Each row was made from one small tree. The marks that hang from a mark follow it in brackets, in alphabetical order. Every link used is in the known rows. Write each row's tree.
Known rows
G{C W{L{E} N}}: [-0.33 -0.06 -0.28  0.17 -0.01  0.49 -0.03 -0.10 -0.03  0.09  0.05  0.13
  0.18  0.06 -0.28  0.06 -0.13 -0.02 -0.36 -0.35]
W{G{C} L{E{T}} N}: [-0.44 -0.05 -0.26  0.18  0.04  0.46 -0.21 -0.13 -0.19  0.06  0.03  0.11
  0.32 -0.10 -0.18  0.16 -0.05 -0.02 -0.32 -0.42]
H{G N{W{L}}}: [-0.31 -0.05 -0.18  0.20  0.12  0.28 -0.12 -0.15 -0.08 -0.04  0.07  0.14
  0.05 -0.08 -0.09  0.08 -0.12 -0.16 -0.25 -0.25]
W{G{C} L{E} N}: [-0.39 -0.11 -0.30  0.16  0.14  0.46 -0.16 -0.15 -0.05  0.02  0.08  0.18
  0.26 -0.11 -0.23  0.24 -0.03 -0.04 -0.31 -0.35]
L{E}: [-0.08 -0.04 -0.05  0.04 -0.03  0.22  0.11 -0.14 -0.09 -0.01 -0.04  0.01
  0.19 -0.13 -0.05 -0.01  0.15 -0.12 -0.03 -0.17]
N{W{L}}: [-0.19 -0.12 -0.08  0.15  0.10  0.18 -0.09 -0.03 -0.19 -0.02 -0.08 -0.02
  0.07  0.03 -0.17 -0.08  0.04  0.02 -0.14 -0.21]
M{C}: [ 0.06 -0.04 -0.12  0.09 -0.07  0.15  0.05 -0.08 -0.18  0.02 -0.05 -0.08
  0.18  0.00  0.02  0.01  0.13 -0.11  0.00 -0.13]
W{L}: [-0.09 -0.06 -0.01  0.23  0.09  0.17  0.00 -0.11 -0.11 -0.03 -0.05 -0.01
  0.12  0.05 -0.08  0.09 -0.05  0.02 -0.12 -0.16]
G{C W}: [ 0.00 -0.01 -0.17  0.07 -0.17  0.33  0.11 -0.04 -0.02  0.03 -0.06 -0.08
  0.18  0.16 -0.04 -0.07 -0.06  0.03 -0.15 -0.24]
H{G}: [-0.03 -0.01 -0.05  0.12  0.00  0.19  0.08 -0.16 -0.04 -0.06  0.00  0.05
  0.17 -0.06  0.08  0.09 -0.05 -0.11 -0.09 -0.16]
N{W{G L}}: [-0.29 -0.17 -0.15  0.19  0.17  0.24 -0.17 -0.08 -0.19 -0.01 -0.01  0.04
  0.13 -0.03 -0.13 -0.01  0.03  0.02 -0.15 -0.26]
W{G N}: [-0.23 -0.08 -0.06  0.28  0.15  0.20 -0.10 -0.16 -0.01 -0.04 -0.02  0.02
  0.23 -0.10 -0.10  0.15  0.00 -0.01 -0.17 -0.34]
T{E}: [ 0.02 -0.09 -0.04  0.11 -0.02  0.21  0.11 -0.11 -0.06 -0.03 -0.04 -0.15
  0.24  0.05 -0.07 -0.09  0.03 -0.01 -0.03 -0.25]
H{G M{C} N{W{L}}}: [-0.25 -0.07 -0.34  0.17  0.07  0.33 -0.14 -0.12 -0.08 -0.01  0.12  0.22
  0.02 -0.08 -0.03  0.01 -0.18 -0.29 -0.26 -0.16]
E{L T{W{N}}}: [-0.30 -0.03 -0.06  0.31 -0.09  0.18 -0.20 -0.01 -0.21  0.01 -0.21 -0.10
  0.33  0.12 -0.12 -0.18 -0.15  0.09 -0.19 -0.44]
T{E{L} W}: [-0.09 -0.13 -0.13  0.16 -0.07  0.23 -0.03 -0.06 -0.12 -0.02 -0.11 -0.15
  0.35  0.20 -0.08 -0.27 -0.11  0.07 -0.06 -0.34]
D{E{L T{W{G{C} N}}}}: [-0.42  0.01 -0.18  0.20 -0.01  0.36 -0.31  0.02 -0.28  0.06 -0.18  0.02
  0.52  0.09 -0.20 -0.12 -0.09  0.05 -0.20 -0.57]
T{E W{G N}}: [-0.26 -0.21 -0.22  0.26  0.10  0.32 -0.06 -0.14  0.02  0.03  0.06 -0.05
  0.37 -0.02 -0.14 -0.08 -0.15  0.01 -0.16 -0.48]
D{E{L T{W}}}: [-0.22  0.04  0.02  0.17 -0.07  0.17 -0.13  0.02 -0.36  0.04 -0.27 -0.08
  0.40  0.13 -0.10 -0.29 -0.02  0.02 -0.02 -0.39]
D{E}: [-0.06  0.02  0.10  0.11  0.08  0.14  0.05 -0.06 -0.16 -0.02 -0.14 -0.02
  0.25 -0.03 -0.12 -0.03  0.13 -0.09  0.02 -0.22]

Which tree is each row?
[-0.36 -0.07 -0.40  0.25  0.02  0.48 -0.06 -0.17 -0.04  0.07  0.18  0.34
  0.12 -0.06 -0.12  0.05 -0.28 -0.27 -0.38 -0.23] : H{G{W{L{E} N}} M{C}}
[-0.27 -0.09 -0.19  0.11 -0.09  0.32 -0.02 -0.13 -0.20  0.07 -0.01  0.00
  0.34 -0.15  0.05 -0.16  0.00 -0.09 -0.05 -0.36] : L{E{T{W{G}}}}
[-0.36 -0.24 -0.25  0.36  0.19  0.37 -0.15 -0.14 -0.02  0.03  0.10  0.03
  0.32  0.03 -0.22  0.00 -0.26  0.04 -0.26 -0.48] : T{E W{G L N}}
[-0.36 -0.14 -0.21  0.24  0.11  0.33 -0.07 -0.12 -0.05  0.06  0.04  0.13
  0.22 -0.08 -0.23  0.00 -0.14 -0.06 -0.24 -0.34] : T{W{L{E} N}}
[-0.29 -0.17 -0.34  0.18  0.01  0.43 -0.20 -0.07 -0.04  0.00 -0.03 -0.05
  0.46  0.16 -0.19 -0.10 -0.18  0.11 -0.25 -0.53] : T{E{L} W{G{C} N}}
[-0.39 -0.01 -0.26  0.20 -0.12  0.49 -0.09 -0.06 -0.17  0.11 -0.02  0.06
  0.23  0.07 -0.25 -0.02 -0.15  0.00 -0.37 -0.42] : G{C W{L{E{T}} N}}
[-0.14 -0.08 -0.25  0.08 -0.16  0.33 -0.06 -0.03 -0.15  0.06 -0.05 -0.09
  0.35  0.03  0.08 -0.11 -0.10  0.03 -0.10 -0.37] : E{T{W{G{C}}}}
[-0.15 -0.03 -0.18  0.18 -0.09  0.34  0.02 -0.04  0.03  0.04 -0.04 -0.04
  0.19  0.12 -0.17  0.00 -0.11  0.04 -0.26 -0.35] : G{C W{N}}
[-0.04  0.00 -0.24  0.06 -0.16  0.39  0.11 -0.11  0.00  0.00  0.03  0.05
  0.19  0.11  0.05  0.01 -0.17 -0.06 -0.20 -0.23] : H{G{C W}}
[-0.39 -0.11 -0.32 -0.01 -0.03  0.45 -0.20 -0.04 -0.33  0.06  0.00  0.05
  0.25 -0.09 -0.15 -0.07  0.10 -0.03 -0.21 -0.36] : N{W{G{C} L{E{T}}}}
[-0.29 -0.10 -0.22  0.25  0.16  0.36 -0.18 -0.11 -0.02 -0.01  0.03  0.09
  0.23  0.01 -0.19  0.26 -0.12  0.07 -0.30 -0.35] : W{G{C} L N}
[-0.39 -0.12 -0.30  0.27  0.01  0.40 -0.24 -0.05 -0.13  0.08  0.01  0.02
  0.33  0.05 -0.13  0.04 -0.26  0.08 -0.31 -0.48] : E{T{W{G{C} L N}}}
[-0.25 -0.02 -0.02  0.22  0.04  0.23 -0.09 -0.01 -0.30  0.09 -0.13  0.00
  0.31  0.06 -0.14 -0.16 -0.11 -0.02 -0.08 -0.35] : D{E{T{W{L}}}}
[-0.23 -0.13 -0.19  0.14  0.03  0.31  0.01 -0.11 -0.10  0.06  0.02  0.09
  0.20 -0.05 -0.10 -0.07 -0.08 -0.07 -0.12 -0.22] : T{W{L{E}}}
[-0.33 -0.08 -0.12  0.08 -0.02  0.28 -0.11 -0.05 -0.34  0.05 -0.08  0.00
  0.15 -0.08 -0.18 -0.18  0.12 -0.06 -0.16 -0.28] : N{W{L{E{T}}}}
[-0.22 -0.21 -0.35  0.14  0.01  0.43 -0.07 -0.08  0.05  0.05  0.07 -0.05
  0.40  0.03 -0.15 -0.06 -0.16  0.04 -0.21 -0.50] : T{E W{G{C} N}}
[-0.23 -0.14 -0.15  0.27  0.01  0.26 -0.12 -0.06 -0.07 -0.01 -0.10 -0.11
  0.36  0.16 -0.22 -0.20 -0.16  0.08 -0.19 -0.45] : T{E{L} W{N}}
[-0.33 -0.07 -0.10  0.24  0.15  0.29 -0.07 -0.16 -0.08  0.01  0.01  0.13
  0.17 -0.11 -0.26  0.14 -0.02 -0.07 -0.25 -0.28] : W{L{E} N}
[-0.33 -0.11 -0.10  0.38  0.24  0.25 -0.18 -0.17 -0.06 -0.02  0.03  0.10
  0.20 -0.05 -0.19  0.23 -0.11  0.02 -0.25 -0.33] : W{G L N}
[-0.39 -0.03 -0.02  0.33  0.12  0.24 -0.18 -0.01 -0.25  0.10 -0.12  0.04
  0.32  0.02 -0.27 -0.09 -0.17 -0.01 -0.20 -0.46] : D{E{T{W{L N}}}}
[-0.18 -0.23 -0.37  0.12  0.04  0.46 -0.07 -0.09 -0.05  0.05  0.10 -0.02
  0.35  0.13 -0.10 -0.05 -0.21  0.07 -0.18 -0.38] : T{E W{G{C} L}}
